Each row was made from one walk, in order. Every step used is in the known rows, and no mark comes twice. Write each row's walk.
In the rows, 128 means zero.
Known rows
Q-J: [140  91 157 140 132  97 116 157 107 134 108 113  74 135 126 116 134  89
 114 100 125 139 112 119 155 128 158 108 120 125 181 116 125 129 162 129
 182 133 121 131 130]
M-Z: [128  96 148 120 112 149 161 117  84 123 162 131 132 139 111 100  78 160
 120 124 142 132 115 134 112 160 136 110 101 168  89 121 121 121 158 116
 143 148 112 127 140]
Z-M: [155 139 132 147 134 130 150 158  83 136 171  86  90 141 134  99 105 157
 118 150 111 125 127 102 129 151 133 131 155 121 112  90 127 139 148 159
 120 119 105 109 101]
A-U: [176 105 100 117 157 146  98 130 100 124 146 137 163 138 123 124 151 109
 154  74 134 130 107 111 133 132 113 109 148 133  83 123 131 122 132  91
 127 114 124 122 122]
F-R-Z-M: [138 132 127 148 141 111 154 148 119  93 147 152 124 144  58 150 114 170
 109 159 120 137 146 126 136 147 102 108 129 125  90  94 108 114 108 200
  95 130 113  89 139]
P-R-E: [174 122  90 115 120 139 154 117 131 121 139 143 108 113 167 143  82 181
 138 114 186 151 144 154 101 156 125 105 113  80 110 152  99 149 107 165
 128 167 115 107  91]
E-U: [162 137 103 173 138 143 111 145 128 135 124 135 119 120 160 131 130  90
 136 137 130 145 139 108 148 154 133  82 181 138 147 123 154 105 132 143
 140 128 112 112 166]
F-R: [121 132 120 134 126 107 127 126 131 107 101 158 142 122  90 134 107 134
 123 122 132 130 169 128 139 149 127 120 154 122 112 111 123 116 106 165
  99 135 117 101 148]
M-Z-R-E-U: [146  72 135 130 131 150 177 119  74 117 171 128 128 124 123  89  60 190
 109 160 157 161 140 146 125 203 119  87 100 151  91  74 129 122 154 159
 154 157  95 137 142]
A-R-E: [151 114  95 150 112 142 130 123 157 108 118 101 129 106 134 148  82 165
 131  85 159 129 143 109 116 147 136  88 118 102 131 121 134 135 118 152
 109 166 117 116 138]
W-Z-V-S-J: [114  81 141 155 154 125 171 143 111 172 130 180 137 181 105 108 170 132
 110 178 127 142  76 127 140 134 154 171 122 125 134 135 147 132 146 114
 127 170 156 126 143]
E-U-A: [150 149 127 186 147 138 107 149 147 120 105 123 114 123 172 144 125  94
 168 136 147 116 151 121 135 164 142  72 180 153 158 111 158 124 140 165
 112  92 110 135 177]
W-Z: [128 100 132 135 152 153 138 101 105 161 126 138 157 175 107 110 168 173
 112 169 120 124  94 119 144 145 156 142 133 114 145 125 126 145 129 121
 128 157 137 120 146]
W-Z-V-S-J-Q: [119  79 142 161 156 125 167 162 115 167 118 185 150 182 108 110 178 140
 113 187 133 142  80 129 129 135 161 172 120 106 133 139 135 128 152 115
 125 172 145 126 130]
V-F-R-P-J-S: [114 117 115  86 110 125 127 151 107 118  95 180 162 142 110 172 115 104
 111 151 129 167 135 161 137 156 147 125 131 105 134  83 108  79 153  93
 113 101 117  79 167]
P-J-Z-U-A-R-F: [154  74 127 129 106 181 115 143 145 140 123 140 113 134 155 133 108 151
 122  82  76 139  75 143 117 138 157 110 160 156 137  97 126  98 119 117
 107  83 130 190 189]
M-Z-V-S: [121  88 162 129 123 120 203 150  97 130 167 170 123 154 114 105  68 131
 133 140 149 144 102 141 109 146 130 135  87 187  71 130 142 106 180 108
 137 153 119 132 145]
F-R-Z: [125 126 125 139 139 111 143 134 141  88 125 173 144 139  54 163 127 153
 114 148 128 139 147 139 138 135 101 106 116 128  97 112 108 108  99 185
 100 134 124 100 151]
A-R-F: [168 113 103 155 144 151 119 140 148  97 118 117 131 125 135 151 120 142
 138  61 137 124 124  92 115 133 136  79 132 107 124 139 153  88 127  91
 115 136 132 104 176]
M-Z-U-A-R: [129  96 135 144 100 141 151 146 116 113 168  96 133 142 134 109  79 198
 158  64 158 129 116 154 108 164 129 119  93 197  95 111 138 120 177 114
 129 133 116 132 168]
R-Z-U-A: [128 132 129 149 135 115 139 171 169 100 168 126 124 163  97 174 162 188
 153 133 130 139  99 170 119 110  80 126  65 170 114 120 113 116 135 157
 115 102 143 144 150]
A-J-Z-R-P-V-S: [144  74 153 117 126 130 110 146 110 143 157 175 115 129 139 159 126 136
 121 124 120 129  50 117 140 191 143 122 125 113  87  68 136 119 141 150
 131 109  89 176 142]
A-U-Z-R: [184  65 112 133 204 160 109 156  86 112 165 128 178 139  97 114 140 150
 151  58 108 134  77 107 135 154 104 100 160 149  59 108 138 112 127 140
 133 104  95  99 159]
V-F-R-E-U-A-J: [136 153 111 131 141  97 110 163 123 109  77 185 115 141 128 187  85 102
 141 204 165 131 153 161 131 191 145  92 139 103 114  67 139 103 148 146
 100  92 102 109 137]
V-F-R: [118 135 117 118 144 104 128 143 108 109  91 179 140 146 108 159 107 111
 126 176 146 143 136 161 130 157 137 131 125 106 103  96 138  90 152 111
 119 109 120  71 141]
S-J: [104  94 111 158 104 127 106 150 109 141 126 138  92  94 115 107 160  97
  88 110 123 146 119 133 120 134 135 138 137 106 147 132 131 137 115 133
 144 146 165 126 109]
Z-V-E-U-A-J: [146 136 120 190 118  94 152 141 156 137 129 175  96 143 165 164 121  56
 167 162 145 154 173 162 119 142 163 130 185 196 124 115 166 124 126 145
 141 134  88 155 156]
Q-J-S: [130  85 175 121 113 104 135 171  93 135  99 122 106 122 119 136 117  96
 122 102 114 137 118 106 137 136 176 101 134 107 217 103 100 130 168 107
 141 144 109 116 114]
F-R-P-V-Z-U-A: [106 160 130 133 106 106  98 152 163  93 115 166 150 144  86 158 128 148
 130  42 123 154 171 138 134 151 124 129 133 162  98 122 102 102 132 199
 110 103 115 117 183]
W-Z-V-E-U-A: [136 109 132 186 146 132 161 104 130 160 122 166 140 187 128 129 162 131
 143 188 133 145 132 146 131 152 181 143 170 165 145 124 151 144 128 140
 133 159 115 131 170]
V-E-U: [161 130  79 186  75 160 132 106 135 126 122 133 106 133 142 152 123  89
 134 143 155 164 185 145 139 172 152  79 198 158 143 123 156 127  83 168
 160 150 103 105 152]
M-Z-U-A-J: [130 104 141 129 100 128 140 159 105 128 171 114 121 149 138 119  87 181
 158  95 153 122 111 159 117 171 128 126  98 199  92  96 132 121 176 111
 131 119 111 158 151]
E-U-A-R: [160 132 116 199 145 150 109 143 154 112 107 104 122 114 178 148 118 102
 172  99 158 113 149 111 133 164 149  60 180 147 161 111 172 123 140 161
 110 106 103 118 194]
R-E-U-Z-V: [161 154 108 174 142 115 124 174 154 126 113 157  99 127 127 147  72 128
 133 160 114 157 139 117 117 169 130  74 168 144 118 123 120 117 118 205
 115 135  98 143 148]
V-S-J-Z: [108  70 141 146  96 143 144 175 111 134 112 163  93 119 101 122 119 114
 104 121 135 133  48 114 127 158 122 121 110  91 115 133 151 121 123 146
 113 131 173 123 116]
A-U-Z-M: [196  98 112 143 188 157 103 175  79 120 173 114 150 152  96 112 127 143
 153  59  94 120  70  82 125 150 116  96 182 154  53 116 128 116 135 145
 118  98  93  91 141]
P-V: [113 158 147 154 133 141 127 126 154 135 177 187 122 145 120 126 144 129
 110  79 110 128 143 122  96 137 144 131 117 148 111 156 109 130 153 180
 146 132 124 140 115]
J-S: [112 121 152 102 101 137 153 150 108 131 114 137 172 107 117 157 105 137
 141 129 111 122 138 110 101 140 156 118 148 103 182 111  93 129 138  96
  71 146 113 106 106]
U-Z: [135 110 142 154 169 144 120 169 127 118 134 126 139 139  87 132 107 156
 132  88  84 119  77 107 115 140 130 108 157 162  97 144 124 113 121 184
 122 110  99  98 175]
W-Z-U: [129 104 111 142 133 138 130 133 117 168 145 122 156 184 119 106 178 201
 125 135 116 143  87 135 151 141 140 166 128 136 141 121 131 132 142 106
 134 159 145 121 154]

Write each row's walk
[147 101 121 147 159 128 148 133 125 108 131 117 120 109 153 117 102 175
 129 180 157 157 169 153 142 195 108  89 126 110 138  54 142 142 123 197
 129 120 102 156 135]	Z-R-E-U-A
[168  97 111 181 172 154 112 169 119 120 142 122 139 123 135 124 129 129
 128 102 103 167 106 105 156 176 121  73 188 155 123 107 151  91 131 187
 150 113  84  89 221]	E-U-Z-R-P
[139  58 184 157 131 107 114 131 107 124 128 140  86 133 121 103 132 130
 102  77  96 175  67 120 136 162 173 110 117 128 151  95 119 123 171 167
 188 125  99 139 157]	Q-J-Z-R-P-V
[130  60 135 132 177 155 158  95  85 153 147 128 170 166 113  91 175 204
 102 184 128 140 102 134 159 168 142 147 121 103 142  87 138 146 132 136
 142 160 124 118 151]	W-Z-R
[131 114 152 170 186 109 144 182 141 124 141 157 134 145  95 132 104 131
 145 103  74 136  82 119 103 120 139 137 160 190  84 152 134 103 137 172
 123 119  91 109 182]	U-Z-V
[136 125 112 139 127 117 143 169 154 110 180 134 128 159  89 164 165 184
 130 134 117 160  90 159 130 104  73 133  67 159 105 128 109 104 130 143
 135 129 145 126 143]	R-Z-U
[119  60 141 144 118 145 150 181 104 121 114 168  92 121 101 118 123 127
 100 130 133 144  52 115 129 170 111 111 105  79 110 118 156 106 123 138
 118 122 175 128 126]	V-S-J-Z-R-F
[124 122 141 153 121 136 111 126 174  92 107  80 143 122 153 160 128 145
 176  49 168 105 141 132 116 143 147  96 115 144 152 115 140 142 142 147
  93  88 118 135 191]	U-A-R-P
[136 112 137 183 156 119 152 165 144 121 140 158 125 150  91 143 102 124
 146 106  88 147 106 133 102 132 148 128 174 203  86 151 138 110 113 186
 135 130  84 103 181]	U-Z-V-E
[125 103 149 108 182 139 138 148  85 100 104 121 142 135 105 136  97 157
 120 131 122 131 123 135 142 138 112 145 112 141  88  93 142 114 135 192
 145 112  98 127 129]	V-Z-R
[138 121 151 174 151 141 141 140 158  85 135  83 122 135 131 164 117 171
 171 101 161  86 128 131 105 142 134  89 107 145 135 102 141 150 141 179
  84  92 113 128 160]	U-A-R-Z-M
[128  56 145 105 120 150 170 110  73 114 184 115 153 132 118  86  99 188
 106 113 150 173 119 150 135 181 118 116  81 160  89  84 122 115 165 126
 166 142 100 125 172]	M-Z-R-P
[128 106 173 133 138 115  97 133 139 114 113 124 118 125 158 167 124 140
 173 126 143  94  98 147 123 183 154 109 131 141 126  61 138 149 139 158
  93  59  90 193 161]	U-A-J-Z-R-P
[155 140 132 165 138 135 102 169 133 131 106 133 119 114 178 173 120  81
 173 143 146 101 143 113 137 179 155  66 193 140 173  84 150 125 144 145
  93  93  92 148 162]	E-U-A-J-S
[154 109 116 207 166 135 128 206 130 137 128 163 108 126 130 129 119  78
 133 114 101 152  90  98 133 154 133  88 196 166 118 142 166  88 137 177
 136 127 108  96 196]	E-U-Z-V-S-J
[107 102 141 153 131  88 177 189 136 143 134 187  98 134 126 125 129  71
 128 142 136 154 104 141 121 111 123 168 112 141 111 144 158 110 151 118
 127 144 156 138 125]	Z-V-S-J
[128 130 121 169 110  94 173 122 153 132 137 172 109 146 136 142 121  84
 147 154 133 171 168 168 107 117 154 158 155 187 110 136 148 126 119 131
 148 156 108 135 137]	Z-V-E
[110 141 161 141 170 149 134 140 125 114 159 181 131 150 104 133 123 149
 106  83 107 131 137 127 105 143 133 143 106 158  82 132 118 120 156 224
 158 122 104 139 115]	P-V-Z-R
[132  41 140  94 115 169 174 112  70 125 186 119 151 133 124  83  99 181
  92 113 141 175 119 157 142 177 121 115  88 164  97  76 116 111 160 122
 170 135 104 142 179]	M-Z-R-P-J
[130  56 150 117 139 152 183 109  65 117 180 122 145 129 118  80  83 191
 111 139 151 149 122 150 125 180 121 116  88 158  84  83 135 123 162 132
 159 150  99 124 146]	M-Z-R
[135 128 126 139 135 111 130 181 161 108 171 132 118 162 106 187 162 178
 153 137 133 129  92 168 129 118  84 123  69 166 112 106 115 116 136 152
 117  98 134 158 145]	R-Z-U-A-J
[170 155 104 173 135 134 117 178 132 126 126 126  86 127 124 136  66 150
 124 162 112 147 136 101 122 185 126  59 177 128 119 105 117 125 115 222
 111 129  95 131 134]	R-E-U-Z-M
[161 131 123 208 160 134 128 153 165 107 122 128 120 126 165 163 127  99
 175 119 153 124 139 123 125 147 139  69 161 165 146 115 168 112 145 166
 109 109 102 123 199]	E-U-A-R-Z-V
[103 118 140 134  78 142 107 148 154 127 160 175 125 140 108 136 165 121
  95  39 114 179  86 115 122 150 129 126  97 128 111 153 100 106 146 161
 149 118 147 132 165]	R-P-V-S-J-Z
[154  66 180 176 143 100 113 140 109 117  91 122  67 121 137 112  98 129
 127 127 115 154  84 125 137 183 175  78 139 125 167  70 137 136 159 185
 160 115  91 153 150]	Q-J-Z-R-E-U-A
[142  98 124 195 145 139 162 100 137 153 123 154 146 181 132 133 157 137
 147 164 141 141 131 138 130 152 187 135 170 162 147 125 159 141 129 139
 130 170 111 119 181]	W-Z-V-E-U-A-R
[171 127 107 204  81 155 123 118 127 125 123 123  79 135 157 164 102 102
 156 155 149 137 160 140 126 203 173  69 219 163 133  85 160 145  94 195
 131 116  78 131 151]	V-E-U-A-J-Z-M
[159 111 123 116 134 117  90 194 117 143 115 155 136 126 155 169 150 113
 136 164 151  98 113 125 130 150 152 127 135  81 119  94 112 122 146 113
 124 122  80 173  89]	A-J-Q
[130  94 126 150 129 146 137 113 137 108 172 129 144 129 148 122 162 155
 119  96 148 187 169 160 144 184 121 111 122 147 131  82 134 126 136 189
 170 111  99 132 184]	Z-R-P-V-E-U-A
[152  49 141 109 132 190 137 117 107 144 131 162 118 126 140 111 112 143
  86 142  69 153  79 143 130 150 149 111 157 129 130  76 121 101 109 128
 129  91 121 187 173]	P-J-Z-R-F
[179 105 114 189 193 155 117 181 117 115 134 138 125 128 133 127 120 127
 133 123  98 152 107  99 143 179 121  59 197 148 119 111 159  80 126 176
 142 106  91  96 211]	E-U-Z-R-F
[121 106 140 144 176 114 160 120 108 166 126 184 153 195 119 122 163 134
 127 208 120 147  88 147 129 133 171 176 126 133 124 122 141 121 168  91
 136 156 127 111 153]	W-Z-V-F
[110  50 142 145 109 144 155 172 101 129 122 158 100 114 104 113 121 131
  98 128 140 142  51 122 134 167 115 125 103  86 112 113 157 122 124 152
 119 132 169 123 118]	V-S-J-Z-R
[167  85 133 134 138 123 100 139 103 145 131 159 101 111 154 158 100 134
 130 173 121 126  74 120 141 202 149 100 160 109 101  49 144 129 124 157
 121 119  74 183 131]	A-J-Z-R-E-U
[145  47 182 156 142 103 121 130  93 125 107 124  81 125 125 100 114 131
 111 111 103 157  66 122 141 160 171 109 126 121 155  83 134 129 161 155
 176 129  98 135 144]	Q-J-Z-R
[114  77 155 140 115 122 196 158  89 134 165 173 111 143 111  99  78 120
 118 133 149 150  98 142 105 148 132 139  89 178  75 133 142 108 175 110
 144 160 130 133 139]	M-Z-V-S-J
[193  74 110 133 213 158 101 166  89 103 157 139 169 146  95 120 143 147
 152  62 100 136  77 102 130 157 101  85 162 144  55 113 137  94 126 125
 130  92 103 105 166]	A-U-Z-R-F
[101  87 131 187  90 118  91 153 125 135 115 139  87  97 121 109 142 140
 118  86  98 151  71 144  93 155 151 145 145 132 128 118 137 136 124 147
 118 125 157 145 128]	S-J-Z-U-A
[131  44 125 108 154 172 148  96  89 162 152 126 176 170 118  94 189 193
  83 159 117 167  96 141 175 161 142 146 121 111 155  80 119 134 130 125
 155 143 128 135 185]	W-Z-R-P-J
[169  96 114 189 185 156 122 170 114 123 140 126 134 121 135 119 118 130
 132 120 105 150 109 103 148 177 124  73 195 153 122 107 160  96 126 192
 145 117  83  91 202]	E-U-Z-R
[123 133 110 125 144 101 136 162 121  99 119 183 140 162  89 178 126 139
 127 178 143 160 118 176 129 145 111 132  93 122  93  95 128  79 153 120
 122 109 128  71 148]	V-F-R-Z-U
[153 111  87 175  85 169 111 113 169 112 157 116 148 121 144 154 143 128
 123   4 151 169 149 106 129 149 152  87 139 142 133 145 137 107 131 153
 154 158 105  88 204]	A-R-P-V-E-U
[129 125 175 143 137 116  96 138 143 119 101 134 105 127 154 175 109 126
 181 137 140  70  96 139 110 172 163 106 143 144 126  78 140 156 137 156
  79  65  97 193 141]	U-A-J-Z
[144  83 148 118 136 123  98 136 103 141 152 179 117 131 146 165 131 130
 121 141 115 138  56 133 132 191 156 128 129 115  87  58 133 115 152 135
 139 102  77 166 144]	A-J-Z-R-P-V-F
[143  71 100 112  83 179 125 128 143 125 135  94 171 107 145 153 128 137
 114  21 129 155 121 108 140 125 150 102 133 119 168 116 116 106 131  98
 119 143 117 109 203]	A-R-P-J-S
[150  65 103 129  90 177 111 110 149 123 134  99 155 112 144 142 126 143
 112  21 122 159  92 110 137 130 153 104 133 129 138 118 128 104 126 114
 130 135 115 118 215]	A-R-P-J-Z
[118 133 171 118 128 118 114 162 135 123 103 127 129 119 155 190 114 118
 184 138 151  65 136 135 113 165 160 104 144 131 168  75 122 156 144 131
  62  76  99 180 122]	U-A-J-S
[129  72 124 107 138 130 140 120 113 114 161 104 159 120 137 108 159 171
 107 113 137 185 135 151 162 158 100 136  99 116 127  77 128 119 136 138
 161 118 113 126 173]	Z-R-P
[130 100 126 129  94 135 154 149  96 130 180 117 131 148 123  96  86 188
 133  92 139 153 109 152 118 155 119 135  96 190  86 118 126 107 172 103
 150 148 121 128 149]	M-Z-U
[153 143 118 200 133 153 100 144 168 112 126 121 127 121 176 152 134 101
 161  64 152 129 152 109 129 166 150  62 171 156 156 124 156 116 149 174
 121 101 103 121 207]	E-U-A-R-P-V
[163 135 136 184 144 134  88 151 138 130 104 139 101 120 178 163 118  87
 170 143 137 105 115 114 133 184 157  67 193 149 144  88 162 124 138 163
 105  85  91 160 175]	E-U-A-J-Z
[152  83 142 150 207 145 135 178 112 100 144 133 137 139  89 122 117 184
 124 107  81 138  86 114 121 166 111  94 147 143  89 111 137  91 119 176
 133  96  99 104 190]	U-Z-R-F
[189 122  98 119 154 146 145 133 122 109 140 158 107 133 168 146 118 158
 145  93 164 147 126 138  98 142 125  98 126  83 104 170 117 102 115 105
 134 135 131  93 130]	P-R-F
[128 113 148 142 157 104 193 172 155 109 166 188 121 168  80 173 145 127
 129 181 130 151  81 151 120  94  86 133  57 154  89 140 123 100 138 149
 124 132 141 131 139]	R-Z-V-S
